Every row comes from one small tree of marks. The marks that hang from a mark follow it in brackets, in alphabetical order. Every link used is in the known rows. Which tree was each row made from?
Known rows
M(E H(L)): -.06  -.08  .04  -.20  -.01  -.07  -.18  -.05  -.13  -.19  .17  -.09  .16  -.06  .09  .17  .04  -.20  .05  -.02  .20  -.12  .09  -.07  -.06  -.04  -.06  .03  -.02  -.26
Z(E(Y)): .12  -.01  -.17  -.09  .03  .02  .03  .05  .00  -.13  -.03  .12  -.11  .06  -.02  .13  -.03  -.12  .07  -.09  .00  -.02  -.09  -.16  -.06  -.01  -.02  -.13  .17  .08
E(A(K) M U Y(F) Z): .48  -.06  -.16  .10  -.20  .43  -.12  -.03  .04  -.20  -.28  .38  -.26  .06  .12  .28  -.26  -.31  .03  .22  -.05  -.12  .05  .06  -.11  -.27  .35  -.31  .17  -.01
W(E(Z)): .09  .01  -.03  -.04  -.08  -.13  -.13  -.10  .04  -.03  -.24  .13  -.09  -.16  .07  .13  .10  -.10  -.03  -.10  .04  .25  -.15  -.06  .01  -.05  .11  .02  .00  .02
E(M U W Y(F) Z): .35  -.02  -.19  .09  -.14  .23  -.07  .02  .02  -.20  -.22  .33  -.37  .03  .30  .27  -.07  -.15  .06  .03  -.19  .00  -.02  .08  -.19  -.32  .42  -.29  .15  -.04
U(E(N(Q) W Y Z)): .20  -.05  -.18  .32  -.09  .10  .01  .00  .06  .07  -.33  .36  -.39  -.04  .22  .19  -.16  -.16  .07  -.10  -.01  .04  -.14  -.12  -.15  -.35  .11  -.23  .05  .00
U(E(M(H) N(L) Y Z)): .24  -.11  -.28  .01  -.29  .03  -.12  .01  -.09  .12  -.23  .19  -.33  .04  .11  .17  -.15  -.51  .02  -.17  .05  -.15  .00  -.05  -.15  -.47  .10  -.12  -.06  -.09
E(M N U W): .12  -.21  -.18  .04  -.19  .23  .07  .10  .04  -.04  -.10  .31  -.36  -.04  .10  .16  -.20  -.12  .17  .00  -.09  -.10  .01  .18  -.03  -.36  .27  -.29  .09  -.08
A(E(M(H) N(L) W) K): .02  -.25  -.13  .14  -.41  .26  -.19  .16  .05  .11  .02  .31  -.18  -.07  -.02  .15  -.10  -.33  .07  -.03  .26  -.20  .15  .10  .04  -.54  .07  -.11  -.03  -.34
M(H(L(N(E(U Z) Q)))): .09  .01  .08  -.09  .00  .04  -.31  -.09  -.09  -.03  .07  -.01  .07  -.14  .37  .08  -.05  -.34  -.01  -.09  .03  -.02  .03  -.31  -.10  -.37  -.12  -.15  -.04  -.17
E(A M N U): .23  -.20  -.18  -.01  -.17  .29  .06  .06  .02  -.05  -.18  .31  -.30  .01  .07  .21  -.29  -.25  .17  .11  -.06  -.13  .00  .21  -.02  -.28  .24  -.32  .13  -.02
K(A(E(W))): -.08  .05  -.10  .28  -.01  .09  -.16  .20  .24  -.14  -.08  .21  -.05  -.01  .07  .16  .12  -.04  .15  .08  .09  .04  .01  .19  .10  -.10  .03  -.12  .06  -.07
H(L(N) M(E(U W Y))): .30  -.14  .08  -.14  .07  .09  -.12  .20  -.08  -.23  .05  .03  -.19  -.15  .03  .25  -.06  -.20  .25  -.09  -.20  .00  .00  .12  .00  -.31  .13  -.36  .21  -.14
L(H(M) N(E(W Y) Q)): .06  -.16  .11  -.07  .01  -.04  -.14  .08  .11  .11  .10  .00  -.17  -.11  .19  .12  .13  -.21  .18  -.17  -.01  .00  -.12  -.06  -.14  -.59  -.17  -.08  .13  -.09
K(A(E(M(H) W Y Z))): .07  -.06  -.28  .08  -.21  .14  -.27  .11  .20  -.20  -.27  .31  -.22  .10  .20  .40  .03  -.49  .11  -.04  .13  -.12  .02  .27  -.07  -.36  .23  -.14  -.02  -.11
M(H): -.07  -.02  -.04  -.06  -.07  -.04  -.02  -.10  -.02  -.07  .02  -.02  .10  .06  .07  .02  .00  -.19  -.02  -.06  .13  -.09  .08  .03  -.02  -.10  -.03  .12  -.09  -.08
M(E(N W Y) H): .07  -.17  -.09  -.08  -.09  .17  .01  -.09  -.02  -.27  -.02  .19  -.15  .03  .16  .30  -.17  -.37  .20  -.11  .15  -.22  -.13  .04  -.09  -.35  .12  -.10  .07  -.11
Q(N(L(H(M(E))))): -.06  -.13  .12  -.14  -.04  -.16  -.22  .02  -.17  .07  .35  -.11  -.09  -.20  -.02  .07  .23  -.15  .09  -.18  -.08  .05  -.02  -.06  -.02  -.40  -.13  .01  .05  -.21
N(E(A U Y Z) Q): .33  .01  -.09  .13  -.02  .25  -.04  -.13  .06  -.16  -.30  .27  -.08  -.01  .39  .25  -.24  -.35  .05  .15  -.02  .02  -.07  -.24  -.23  -.33  .06  -.34  .23  .13
U(E(Y)): .15  .05  -.15  .10  -.01  -.09  .07  .07  .03  -.07  -.24  .10  -.09  .04  -.03  .04  -.09  -.05  .06  .00  -.01  .03  -.01  -.04  -.05  -.01  -.03  -.05  .11  .13
Z(E(A N U)): .18  -.09  -.26  .04  -.03  .27  .05  .06  .03  -.18  -.14  .35  -.23  .02  .11  .19  -.22  -.21  .18  .05  -.03  -.01  -.05  -.04  .03  -.15  .11  -.34  .22  .01
Q(N(E(A W Y) L(H))): .11  -.12  .01  .17  -.11  -.01  .06  .04  .00  -.11  .04  .12  -.31  -.10  .22  .15  -.08  -.24  .17  -.12  -.09  .01  -.18  -.08  -.07  -.57  -.04  -.14  .20  -.12
Z(E(A(K) N U)): .20  -.13  -.23  .11  -.09  .38  .01  .05  .06  -.18  -.13  .40  -.18  .00  -.04  .14  -.33  -.23  .14  .12  .06  -.09  .03  -.11  .11  -.18  .06  -.34  .20  -.02
Q(N(E(Z) L(H))): -.05  .00  .02  -.02  -.09  -.14  -.26  -.08  -.12  .08  .14  -.05  -.16  -.17  .21  -.02  .14  -.16  -.05  -.21  -.13  .10  -.09  -.31  -.05  -.41  -.12  .01  -.02  -.11
N(E(W Y)): .10  -.06  -.06  .03  -.03  .03  .07  .02  .09  -.17  -.12  .12  -.11  -.04  .15  .14  -.06  -.10  .12  .00  .03  -.04  -.09  -.06  -.10  -.19  .00  -.15  .14  .04
H(L(N(E(A M W) Q))): .07  -.28  .14  -.02  -.04  .09  -.13  .19  .08  .10  .08  .14  -.24  -.22  .22  .27  -.04  -.18  .18  .06  .08  -.03  -.13  -.03  -.09  -.39  -.07  -.24  .07  -.30
U(E(A M N W)): .08  -.25  -.26  .17  -.20  .11  .08  .20  .14  .02  -.34  .42  -.46  -.06  .09  .26  -.17  -.14  .21  .08  .06  .00  -.03  .23  -.02  -.27  .17  -.20  .06  -.14
Q(N(E L)): .01  -.03  .11  .02  -.06  -.10  -.05  -.03  -.14  .07  .24  -.04  -.03  -.22  .03  -.04  .06  -.04  .02  -.09  -.06  .01  -.12  -.24  .01  -.23  -.21  -.09  .00  -.03
L(H(M(E))): -.10  -.12  .01  -.23  .02  -.09  -.23  .02  .00  -.04  .11  -.08  .02  -.07  .04  .13  .22  -.14  .10  -.03  .07  .04  .09  .04  -.07  -.21  -.07  .06  .09  -.15
U(E): -.02  .05  -.12  .12  .00  -.13  .00  .08  .05  .00  -.17  .08  -.03  -.04  .01  -.02  .01  .05  .03  .04  .03  .11  .06  -.06  .01  .05  -.07  .03  .02  .03
Z(E(A M U W Y)): .26  -.19  -.32  .00  -.11  .24  .14  .18  .13  -.31  -.27  .45  -.38  .06  .17  .38  -.26  -.28  .22  .06  -.07  .02  -.03  .06  -.11  -.31  .26  -.38  .33  .00
Y(E(A U W Z)): .07  .05  -.12  .29  -.02  .12  -.08  .03  .08  -.27  -.42  .39  -.21  -.02  .38  .26  -.08  -.09  .11  .18  -.15  .16  .11  .02  -.03  -.20  .21  -.23  .12  -.05
Y(E(A M(H) N Z) F): .06  -.10  -.15  -.01  -.21  .12  -.28  -.09  -.07  -.05  -.16  .37  -.25  .00  .32  .36  .12  -.31  .09  .13  .13  -.19  .01  .12  -.12  -.26  .18  -.08  -.09  -.25

Write each row's tree
.12  -.10  .14  -.29  .09  -.03  -.40  .11  -.14  .03  .10  -.12  -.11  -.21  .01  .20  .18  -.21  .06  -.13  -.11  .08  -.02  .02  .03  -.10  .02  -.13  -.06  -.22 -> H(L(N) M(E(Z)))
.27  -.24  -.16  -.06  -.24  .12  .07  .01  .07  -.08  -.28  .39  -.30  -.14  .03  .28  -.20  -.25  .20  .06  .05  .04  -.15  .19  .01  -.29  .23  -.28  .19  .00 -> W(E(A M N U))
.33  -.03  -.25  .28  -.23  .44  -.14  .09  .09  -.17  -.42  .48  -.31  -.01  .07  .21  -.29  -.24  .08  .01  -.07  -.03  .06  .06  .04  -.35  .31  -.39  .19  .01 -> A(E(N U W Y Z) K)
.09  -.11  .01  -.20  .03  -.05  -.33  .04  -.15  -.03  .02  -.06  -.04  -.18  .03  .23  .20  -.16  .02  -.03  -.01  .05  .11  .03  -.07  -.03  .06  -.15  -.02  -.23 -> H(L M(E(Z)))
.16  .04  -.18  .16  -.11  .13  -.14  .12  .09  -.11  -.38  .27  -.24  .00  .18  .24  .01  -.13  .02  -.07  -.06  .15  -.03  .08  -.06  -.16  .23  -.15  .13  -.01 -> A(E(W Y Z))
.18  -.08  -.04  .14  -.13  .13  -.23  -.04  -.10  .27  .07  .08  -.21  -.06  .24  .01  .03  -.29  .00  -.14  -.12  .02  .11  -.12  -.14  -.66  .04  -.24  .03  -.17 -> E(N(L(H(M)) Q) U Z)
.00  -.14  -.08  -.12  -.20  .03  -.39  .24  .00  .02  -.13  .14  -.27  -.11  .20  .27  .11  -.30  .04  -.18  .02  .06  .06  .19  .02  -.31  .18  -.05  -.09  -.38 -> A(E(M(H(L(N))) W Z))
.23  -.01  -.18  .03  -.10  -.04  -.03  .10  .01  -.02  -.14  .20  -.19  .01  .03  .16  .05  -.01  .08  .09  .02  -.05  -.03  .03  -.16  -.06  .08  -.08  .12  .01 -> U(E(M Y(F)))
.33  -.02  -.09  .01  -.10  .00  .01  -.09  .08  -.16  -.43  .24  -.22  -.06  .10  .30  -.09  -.30  .04  -.05  .03  .18  -.24  .05  -.04  -.13  .21  -.11  .14  .10 -> W(E(A Y Z))
.05  -.04  -.03  -.21  -.02  .04  -.06  -.13  -.05  -.26  .02  .00  .10  .06  .11  .22  -.09  -.35  .08  -.04  .16  -.15  -.04  -.06  -.12  -.15  -.01  .02  .08  -.02 -> M(E(Y) H)
.06  -.16  -.26  -.30  -.14  -.01  -.03  .01  -.02  -.12  -.01  .15  -.11  .10  .03  .24  -.04  -.38  .06  -.12  .15  -.17  -.01  -.05  -.16  -.20  .02  -.05  .08  -.04 -> Z(E(M(H) Y))
.04  -.07  -.05  -.10  -.02  .03  -.30  .09  .09  -.07  -.15  .06  -.25  -.14  .32  .09  .13  -.24  .13  -.15  -.21  .19  .06  .00  -.01  -.53  .04  -.12  .08  -.10 -> L(H(M) N(E(U W Z)))
.06  -.23  -.35  .11  -.28  .13  -.06  .05  .10  -.05  -.45  .44  -.45  -.01  .28  .33  -.16  -.42  .12  -.03  .13  -.02  .02  .22  -.06  -.40  .24  -.10  -.09  -.22 -> U(E(A M(H) N W Z))
.28  -.13  .00  .04  .01  .18  -.03  .06  .04  -.26  -.04  .24  -.19  -.06  .17  .41  .10  -.18  .23  .13  .04  -.02  -.08  .23  -.14  -.21  .19  -.22  .21  -.16 -> H(M(E(A W Y(F))))
.10  -.06  .01  -.21  -.01  -.04  -.10  -.06  -.15  -.26  .10  -.07  .10  .00  .06  .23  -.06  -.30  .08  -.05  .16  -.19  .02  -.05  -.12  -.09  -.01  -.05  .07  -.17 -> M(E(Y) H(L))
.08  -.06  -.18  -.03  -.14  .10  -.22  .01  -.07  -.01  -.25  .32  -.28  -.05  .17  .21  -.05  -.14  .09  .08  -.14  -.07  .08  -.02  -.08  -.23  .18  -.28  .03  -.01 -> Y(E(M N U Z))
.26  -.05  -.30  .07  -.22  .23  -.14  .18  .10  -.16  -.44  .39  -.34  .00  .23  .32  -.11  -.22  .07  .01  -.15  .11  .06  .15  -.13  -.31  .37  -.31  .22  .00 -> A(E(M U W Y Z))
.41  -.03  -.17  .18  .00  .35  .06  -.03  -.02  -.16  .00  .45  -.24  .05  .25  .28  -.18  -.21  .19  .10  .02  -.11  -.19  -.20  -.18  -.28  .11  -.44  .32  .00 -> Z(E(A N(Q) U Y(F)))
-.09  -.19  -.16  .03  -.34  .16  -.19  .13  .15  -.05  -.12  .30  -.04  -.04  .00  .19  -.03  -.23  .02  .05  .28  -.09  .21  .17  .02  -.29  .07  .02  .00  -.25 -> A(E(M(H) W) K)
.33  -.11  -.02  .08  .01  .38  .05  -.09  -.01  -.19  -.09  .31  -.14  .00  .21  .34  -.37  -.35  .23  .14  .04  -.15  -.17  -.10  -.16  -.35  .10  -.40  .31  .05 -> M(E(A N(Q) U Y))
.04  -.37  -.07  .15  -.31  .36  .01  -.05  .12  .06  -.02  .41  -.23  -.03  .10  .27  -.30  -.41  .10  .07  .32  -.29  .02  .12  -.07  -.56  .09  -.13  -.06  -.30 -> E(A(K) M(H) N(Q) W)
.12  .11  -.12  .15  .00  .10  -.14  .14  .15  -.15  -.10  .12  .00  .09  -.04  .17  .02  -.17  .14  .07  .06  -.09  -.05  .15  .04  -.04  .00  -.16  .12  .10 -> K(A(E(Y)))
.26  -.04  -.21  .36  -.14  .21  .00  .07  .18  -.18  -.53  .40  -.31  .01  .08  .21  -.29  -.23  .05  .09  .03  .09  .03  .02  .01  -.21  .17  -.16  .10  .00 -> U(E(A(K) W Y Z))
.14  -.26  -.29  -.11  -.15  .16  .06  .16  .05  -.05  -.07  .36  -.47  .00  .00  .30  -.11  -.21  .20  -.14  -.01  -.13  -.17  .02  -.10  -.29  .18  -.31  .16  -.06 -> Z(E(M N W Y))
.09  -.05  -.01  .10  -.05  .16  -.13  -.13  -.04  .19  -.04  .16  -.18  -.05  .17  .09  -.05  -.16  -.04  -.07  .02  -.05  -.13  -.15  -.10  -.23  .06  -.15  -.08  -.05 -> E(N(Q) Z)
.09  -.10  .22  -.01  .08  .05  -.15  .07  .00  .08  .14  -.01  -.02  -.18  .17  .12  -.02  -.14  .11  .06  .08  -.01  -.14  -.18  -.02  -.19  -.22  -.17  .06  -.17 -> H(L(N(E(A) Q)))
.07  -.14  .22  -.15  .07  -.11  -.24  .11  -.08  .24  .27  -.14  .04  -.26  .02  .05  .20  -.09  .08  -.05  .04  -.03  -.02  -.12  -.05  -.22  -.28  -.18  -.02  -.19 -> H(L(N(E Q)) M)
-.05  -.07  .02  .31  -.06  .12  -.04  .07  .14  -.15  -.19  .33  -.07  -.06  .04  .17  -.10  .00  .12  .24  .10  -.02  .12  .03  .08  -.13  -.01  -.09  .06  -.12 -> Y(E(A(K) W))
.06  -.05  -.07  -.08  -.03  .19  -.05  -.12  .01  -.38  -.10  .16  .11  .03  .27  .26  -.21  -.38  .13  .14  .14  -.03  .08  .01  -.05  -.20  .07  -.07  .14  -.08 -> M(E(A U) H)
-.07  -.12  -.29  .03  -.23  -.08  -.12  .04  .09  -.05  -.35  .26  -.25  -.02  .25  .20  .01  -.26  .00  -.07  .10  .08  .13  .07  -.10  -.28  .15  .06  -.11  -.18 -> U(E(M(H) W Z))
.41  -.14  -.12  .22  -.20  .42  .07  .08  .12  -.27  -.18  .45  -.28  .04  .10  .28  -.29  -.19  .15  .24  -.01  -.14  .05  .17  -.08  -.36  .33  -.33  .25  -.08 -> E(A(K) M U W Y(F))
.44  -.03  -.13  -.10  -.03  .28  -.23  -.08  -.14  -.19  -.09  .24  -.22  -.06  .18  .32  .03  -.28  .15  .02  -.13  -.09  -.05  .04  -.16  -.27  .27  -.38  .16  -.01 -> H(M(E(N U Y(F) Z)))
-.06  -.15  -.10  -.02  -.19  -.01  -.27  .07  .07  .09  -.02  .06  -.27  -.11  .33  .13  .13  -.24  .02  -.09  .00  .09  .03  -.18  -.16  -.56  .04  -.04  .04  -.25 -> N(E(M W Z) L(H))
